Every row comes from one small tree of marks. Brackets hold a mark, then the marks that hang from it, in alphabetical order. Every link used is in the known rows. Which tree was each row made from?
Known rows:
{rolig beper}: [-3.79  2.74 -1.41  1.53 -0.53 -0.37  1.03 -1.38  1.17 -0.79 -0.35  1.01
 -0.20 -0.40 -0.89 -0.97 -0.38 -0.51 -0.39  3.76 -1.39  1.36  1.32]
{kuzas {sefe manefoz murudez {zegi rolig}}}: [ 1.71  0.85 -0.14  0.10 -0.03  0.36 -1.86  0.54 -3.40 -2.18  0.28  2.26
 -1.40  0.12  0.64  2.14  1.13  1.34  0.02 -2.62  2.27 -1.32  0.12]
{sefe {manefoz {rolig beper}} murudez zegi}: [ 0.84 -1.52  1.32  0.96  1.83  2.57  0.12  0.89 -1.98 -2.56 -0.89  1.49
 -1.81  0.48 -0.24  1.35 -2.34  0.46 -0.06  0.78  1.99 -1.04  0.27]
{rolig {sefe kuzas} zegi}: [ 1.53 -0.37 -0.11 -1.65 -1.66  0.50 -0.88  0.08  3.31  2.13  1.36 -1.41
  3.50  0.01 -0.52  0.57  0.45  0.75  0.48  0.88 -0.60  0.44 -0.61]
{sefe {manefoz {rolig murudez}}}: [ 2.20 -2.80  1.64  0.63  0.53  0.30 -0.91 -0.10 -1.03 -1.02 -0.09 -0.83
 -2.20 -0.14  0.46 -0.27  1.01 -0.04 -1.15 -0.89  0.18 -1.94  1.52]
{kuzas rolig {sefe manefoz murudez zegi}}: [ 1.85 -0.46 -1.77  2.26  0.74  3.35  0.51  0.06 -3.01  0.80 -0.33  1.04
 -2.13 -0.28  0.70  3.49  0.12 -0.94  1.55 -1.52  3.32 -2.07 -2.28]
{kuzas {rolig murudez} {sefe manefoz zegi}}: [ 2.29 -1.09 -1.92  1.36  2.17  0.99  0.55  1.16 -3.47 -0.13  0.28 -1.00
 -3.85  0.55  2.55  1.76  0.25 -1.31  0.91 -3.00  2.79 -4.07 -1.06]
{sefe {zegi rolig}}: [-0.10  1.08  0.03  0.32 -0.54  1.10 -2.60  0.74 -1.57 -1.50 -0.21  3.14
 -2.95  0.67 -0.90  0.60  2.25 -0.12 -0.73  0.39  0.75 -0.75  1.86]
{manefoz {rolig beper {sefe kuzas murudez}}}: [-0.11 -0.28  2.53 -0.85 -0.49 -1.66  0.67 -1.30  3.62 -0.15 -1.01 -0.16
  4.00 -1.74 -1.38  0.02 -1.76 -0.70 -1.42  2.16 -2.39  2.49 -0.82]
{manefoz {rolig murudez {sefe kuzas} zegi}}: [ 3.63 -3.66  3.76 -3.37 -0.72 -1.68 -1.88 -0.38  3.24  1.55  1.82 -3.91
  2.97 -0.53  0.35 -0.77 -0.08 -0.24 -1.93 -0.89 -1.87  0.39  0.49]
{kuzas {sefe murudez}}: [-1.39  1.95  0.07  0.59 -2.16 -0.48 -0.13 -2.93  1.38  0.99  1.06  1.18
  1.97 -2.09 -1.40  0.89  1.58 -0.41 -0.75  1.95 -1.00  1.97 -0.27]
{rolig beper {zegi {sefe manefoz}}}: [-1.02 -0.25 -2.13 -1.31  1.98  3.10 -1.19  2.19 -1.40 -1.13  1.06 -2.39
 -1.22  2.77  0.13 -0.68 -0.93  2.77  0.80 -0.68  0.13  0.26 -0.33]
{sefe kuzas {manefoz rolig} zegi}: [ 3.84 -3.74  2.17  0.31  1.09  4.44 -0.05  3.57 -1.43 -1.17 -0.69  2.28
 -2.08  0.53 -1.26  3.92 -0.46  1.16  1.82 -0.77  2.51 -1.75 -0.11]
{beper {rolig murudez sefe}}: [-0.62  1.76 -0.37 -0.42 -0.57 -2.52 -1.18  1.07  3.32 -0.39 -1.75  0.48
  2.78  0.39  0.74 -3.13  1.72 -1.67  0.20  0.88 -1.74 -1.86  0.81]
{sefe kuzas {manefoz {rolig beper}} murudez}: [ 0.22 -1.47  2.66  0.60 -0.08  0.42  2.19 -0.29 -0.57 -0.98 -0.55  0.80
  0.87 -1.40 -0.94  1.46 -2.71  0.97  0.09  0.73  0.15  2.10  0.03]
{kuzas rolig {sefe murudez}}: [-1.04  1.17 -0.40  1.72 -2.21  0.79  0.55 -3.52  0.60  2.94  0.22 -0.04
  0.44 -2.51 -0.91  1.69  1.44 -2.57 -0.79  1.25 -0.74  2.19 -1.18]
{manefoz {rolig murudez {sefe kuzas zegi}}}: [ 3.78 -3.24  2.64 -1.83  1.79 -0.83 -1.34  1.93  1.63 -0.90 -0.33  0.08
  0.01  0.30  0.07  0.30  0.22 -0.73 -0.73 -0.92 -0.04 -2.62 -0.36]
{sefe kuzas murudez}: [-1.02  0.69  1.22  0.95 -2.17 -0.06  1.43 -2.02  0.62  1.37  0.41  3.27
  0.87 -1.70 -2.09  0.87  0.96  0.49  0.78  1.74  0.59  1.98  0.07]
{kuzas sefe}: [-1.20  1.88 -0.81  0.49 -1.75  0.21 -0.28 -1.25  1.82  0.65  0.76  0.57
  1.16 -1.44 -1.24  1.23  1.86 -0.60 -0.48  2.21 -1.54  1.39  0.21]
{beper {rolig murudez}}: [-1.82  1.43  0.86  0.12 -1.38 -1.55 -0.08  0.60  1.13 -0.12 -1.00  1.78
  0.58 -0.12  0.00 -2.55  1.38 -1.25  0.25  1.57 -1.05 -0.17  2.35]
{rolig murudez zegi}: [-0.21 -0.54  0.62 -1.08 -1.38 -1.21 -1.15 -2.10  0.27  1.34  2.86 -2.06
 -0.60  0.18  0.73 -1.96  1.07  0.05 -1.52  0.59 -0.18 -0.08  2.24]
{sefe {kuzas {rolig beper zegi}}}: [-1.72 -0.14  0.30 -0.18 -1.57  1.03  2.25 -1.18  0.31  3.06  1.13 -2.44
  0.50 -0.99 -0.16  0.87 -2.50 -1.21  0.01  1.61 -0.63  3.53  0.22]

Which tree is each row?
[-1.20  1.04 -1.33  0.17 -0.95 -0.03 -0.22 -3.27  1.93  2.63  0.45 -3.46
  2.47 -0.40  0.77 -1.19 -1.45 -2.00 -1.39  1.58 -1.00  1.38 -1.23]	{kuzas {rolig beper {sefe murudez} zegi}}
[-3.18  1.76  1.20 -1.72  0.06 -1.97 -0.35  0.02 -1.29 -1.37 -0.25  1.84
 -0.33  0.05 -1.90 -1.28  0.22  1.55 -1.17 -0.75 -1.69  4.08  0.17]	{zegi {rolig beper} {sefe kuzas murudez}}
[-2.87  1.05  0.96 -2.53  1.58 -4.51 -0.43  1.00 -1.86 -2.29  0.23 -0.21
 -2.10  0.89  0.00 -3.02  0.30  1.19 -1.80 -2.09 -2.32  2.09  1.43]	{zegi {rolig beper murudez} {sefe kuzas}}
[ 0.86 -0.43 -0.47 -0.85  0.74  1.63 -1.58  3.22 -2.83 -1.51 -0.69  1.92
 -2.45  1.51 -1.10  1.15  2.44  2.76  1.18 -3.39  0.41  0.21 -0.18]	{zegi rolig {sefe kuzas manefoz}}
[ 0.75  0.30 -2.52  2.45 -0.58  2.58  0.70 -0.23 -1.00  1.54 -0.47 -0.99
 -1.10 -1.01  0.44  2.87  1.05 -1.36  1.09 -0.60  0.38 -0.50 -1.35]	{kuzas rolig {sefe manefoz}}
[ 1.29 -1.50 -0.79  1.98  0.46 -0.11  2.51 -0.17 -2.82  1.51 -0.16 -0.09
 -3.18 -0.48  1.43  0.83  0.26 -0.68  1.65 -2.39  2.11 -1.99 -0.30]	{sefe {kuzas {rolig murudez}} manefoz}
[-0.70 -1.07 -2.60 -0.05  1.73  4.31 -0.61  1.68 -2.22  0.89  0.21 -3.78
 -2.59  2.24  0.60  0.13 -1.19  0.62  0.65 -1.47  0.28  0.45 -1.25]	{kuzas {rolig beper {zegi {sefe manefoz}}}}
[ 0.35 -1.10  1.42 -2.06 -0.56  0.66 -2.25 -0.72  4.31  0.30  0.49 -4.24
  3.43 -0.08 -0.34 -0.69 -1.54 -0.76 -2.63  2.47 -3.18  1.76  0.60]	{manefoz {rolig beper sefe zegi}}
[ 0.52  0.26  1.37 -0.36 -0.66  0.55 -1.01  1.57 -1.63 -0.96 -0.06  3.78
 -2.06  0.24 -1.24  1.63  1.27  0.61  0.34 -0.39  1.07  0.20  1.37]	{sefe kuzas {zegi rolig}}
[ 0.96  0.96 -1.45  0.91  0.72  1.16 -1.64 -0.34  1.34 -0.52 -0.61  2.71
  0.55  0.77 -0.65  0.17  1.58 -0.32  0.47  1.30  1.75 -3.04 -1.27]	{rolig {sefe murudez zegi}}
[ 0.05  0.87 -2.07  0.28  2.43 -4.12  2.17  0.76  0.11 -2.19 -0.35 -0.98
  1.04  0.86  2.48 -1.77 -1.78  1.15  1.00 -1.29  0.33 -2.92 -0.58]	{rolig beper murudez {sefe kuzas manefoz}}
[ 0.60  1.63 -1.36  1.19 -0.69  1.16 -0.80  1.59  1.73 -0.52 -2.69  2.46
  3.57  0.55  0.15 -0.59  1.01  0.19  2.28  0.29  0.81 -2.05 -0.99]	{beper {rolig {sefe manefoz murudez}}}
[ 1.95 -0.95 -0.16  1.37  0.74  2.52  1.45  1.57 -2.83 -0.80 -0.10  4.30
 -1.67  0.49 -0.46  2.68 -0.42  2.10  3.05 -0.94  4.72 -2.42 -1.02]	{sefe kuzas manefoz murudez zegi}
[ 1.99 -2.22  0.46  0.90 -1.80  3.12  1.48 -1.37 -2.08  3.72  1.25 -1.02
 -0.28 -0.79  0.33  2.41 -0.85  0.48  1.63 -1.73  2.87  0.91 -1.13]	{sefe {kuzas {rolig zegi}} manefoz murudez}
[-3.24  1.37 -1.29  1.88  0.40 -2.32  1.87 -2.71 -0.63  0.62 -0.22 -1.53
 -2.47 -0.72  1.21 -2.22 -0.70 -2.92 -1.58  1.49 -1.07  0.24  0.97]	{kuzas {rolig beper murudez}}
[-2.17  2.47 -2.06  0.21  1.40 -4.53  0.20 -1.60  2.33 -1.65 -0.27 -1.41
  0.94  0.39  1.62 -3.70 -0.31 -0.96 -1.53  1.58 -1.88 -1.76  0.59]	{rolig beper murudez sefe}
[ 0.58 -2.09  2.36 -0.20  1.39 -1.99  2.10  0.79 -1.08 -1.88  0.05 -1.07
 -0.87 -0.54  0.97 -0.33 -2.59  0.52 -0.53 -0.70 -0.49  0.17  1.34]	{sefe kuzas {manefoz {rolig beper murudez}}}
[ 3.78 -3.53  2.98  0.43  0.60  3.71  0.25  1.86 -2.03 -0.85 -0.45  3.00
 -1.34 -0.15 -1.39  3.52 -0.70  1.27  1.50 -1.02  3.19 -1.12 -0.59]	{sefe kuzas {manefoz rolig} murudez zegi}
[ 2.18  0.79 -1.17  0.12 -0.38 -0.83 -1.19  1.61 -0.03 -1.14 -1.13  1.24
  0.84  0.40  0.35  0.98  1.67  1.56  0.87 -2.32  0.18 -1.52 -0.35]	{zegi {rolig {sefe kuzas manefoz}}}
[-1.49  2.24  0.16 -1.67  0.49 -6.85  0.07 -0.81  1.02 -2.02 -0.17 -0.81
  1.23 -0.19  1.64 -3.09 -0.36 -0.15 -2.01 -0.85 -2.58  0.25  1.26]	{zegi {rolig beper murudez {sefe kuzas}}}
[-1.98  1.65 -2.09 -0.22  1.99  0.53 -1.92  2.30 -2.85 -3.40 -1.17  0.37
 -2.90  2.19 -0.11 -1.05  0.81  2.19 -0.27 -1.81 -0.88  0.22  0.59]	{zegi {rolig beper} {sefe manefoz}}
[-1.03  2.47 -0.10  0.35 -1.96  0.15 -1.06  0.09  3.76  0.53 -2.25  2.54
  4.42 -0.44 -1.11 -1.32  1.60 -1.20  0.86  2.23 -1.07  0.04 -0.36]	{beper {rolig {sefe murudez}}}
[-1.21  0.42 -1.91  2.68  0.49  1.47  3.73  0.49 -1.79  0.71 -1.39  0.13
 -1.67 -0.63  0.45  1.81 -2.25 -0.53  1.90  0.18  1.06  0.46 -0.87]	{sefe {kuzas {rolig beper}} manefoz}
[-1.99  2.43 -0.61  0.20 -0.34 -2.74  1.77 -1.58  2.78 -0.25 -0.51  1.19
  3.62 -0.94 -0.62 -0.94 -1.35  0.06  0.18  2.19 -1.01  1.23 -1.10]	{rolig beper {sefe kuzas murudez}}
[ 1.60 -3.30  3.79 -2.14 -1.55 -0.09 -2.23 -1.74  1.08  1.32  2.47 -3.41
 -0.11 -0.61  0.00 -1.21  0.58 -0.73 -3.06  0.51 -1.43  1.23  2.54]	{manefoz {rolig murudez zegi}}
[-0.72  0.31 -0.65  0.87 -0.84 -1.77  0.56 -2.56  0.01  2.04  0.70 -1.97
 -1.12 -1.74  1.00 -0.15  1.48 -3.01 -1.48 -0.12 -1.26  0.35 -0.07]	{kuzas {rolig murudez} sefe}
[-0.90  0.88  0.37 -1.79 -1.14 -1.96  0.80 -1.78  2.88  1.17  1.45 -1.41
  4.84 -0.39  0.02 -1.02 -2.34  0.83 -0.41  1.41 -0.83  2.12 -0.75]	{rolig beper {sefe kuzas murudez} zegi}
[ 3.43 -1.72 -0.58 -1.59  0.46 -1.62 -0.17  0.79  0.35  0.44  1.76 -2.76
  1.67  1.27  2.36 -0.84 -0.25  2.11  1.01 -2.84  1.38 -3.00 -0.45]	{rolig murudez {sefe kuzas manefoz} zegi}
[-2.53 -0.24 -0.67 -0.42  2.29 -1.37  1.96  0.53 -1.54  0.56 -0.34 -1.45
 -2.92  0.47  0.05 -1.61 -0.64 -1.14 -0.22 -1.05 -1.23  1.23 -0.82]	{zegi {sefe {kuzas {rolig beper murudez}}}}
[ 0.65 -0.85 -0.67  0.11  1.06  2.71  0.41  1.65 -2.08 -0.24 -0.19  2.57
 -1.24  0.94 -1.59  1.22  1.28  2.89  2.54 -1.91  1.94 -0.26 -1.85]	{zegi {sefe kuzas manefoz murudez}}
[ 0.37  1.66 -0.18  0.04 -0.20  1.53 -1.62  2.15  2.31 -0.65 -2.37  3.71
  2.82  1.00 -0.69 -0.47  1.00 -0.96  1.68  1.52  1.09 -2.03 -0.80]	{beper {rolig {sefe murudez zegi}}}
[-2.32  0.56 -0.90  0.62 -1.46  1.76  0.56 -2.13  0.35  2.67  0.84 -2.92
 -0.40 -0.35  0.22 -0.13 -1.58 -1.84 -1.05  2.37 -1.06  2.60  0.66]	{kuzas {rolig beper zegi}}
[-2.52 -0.15 -0.37 -2.77  1.65 -1.32 -1.38 -0.01 -0.49 -0.62  2.24 -3.52
 -1.29  2.01  0.62 -3.63 -0.44  1.01 -1.72 -0.24 -1.52  0.94  1.17]	{rolig beper murudez {zegi sefe}}
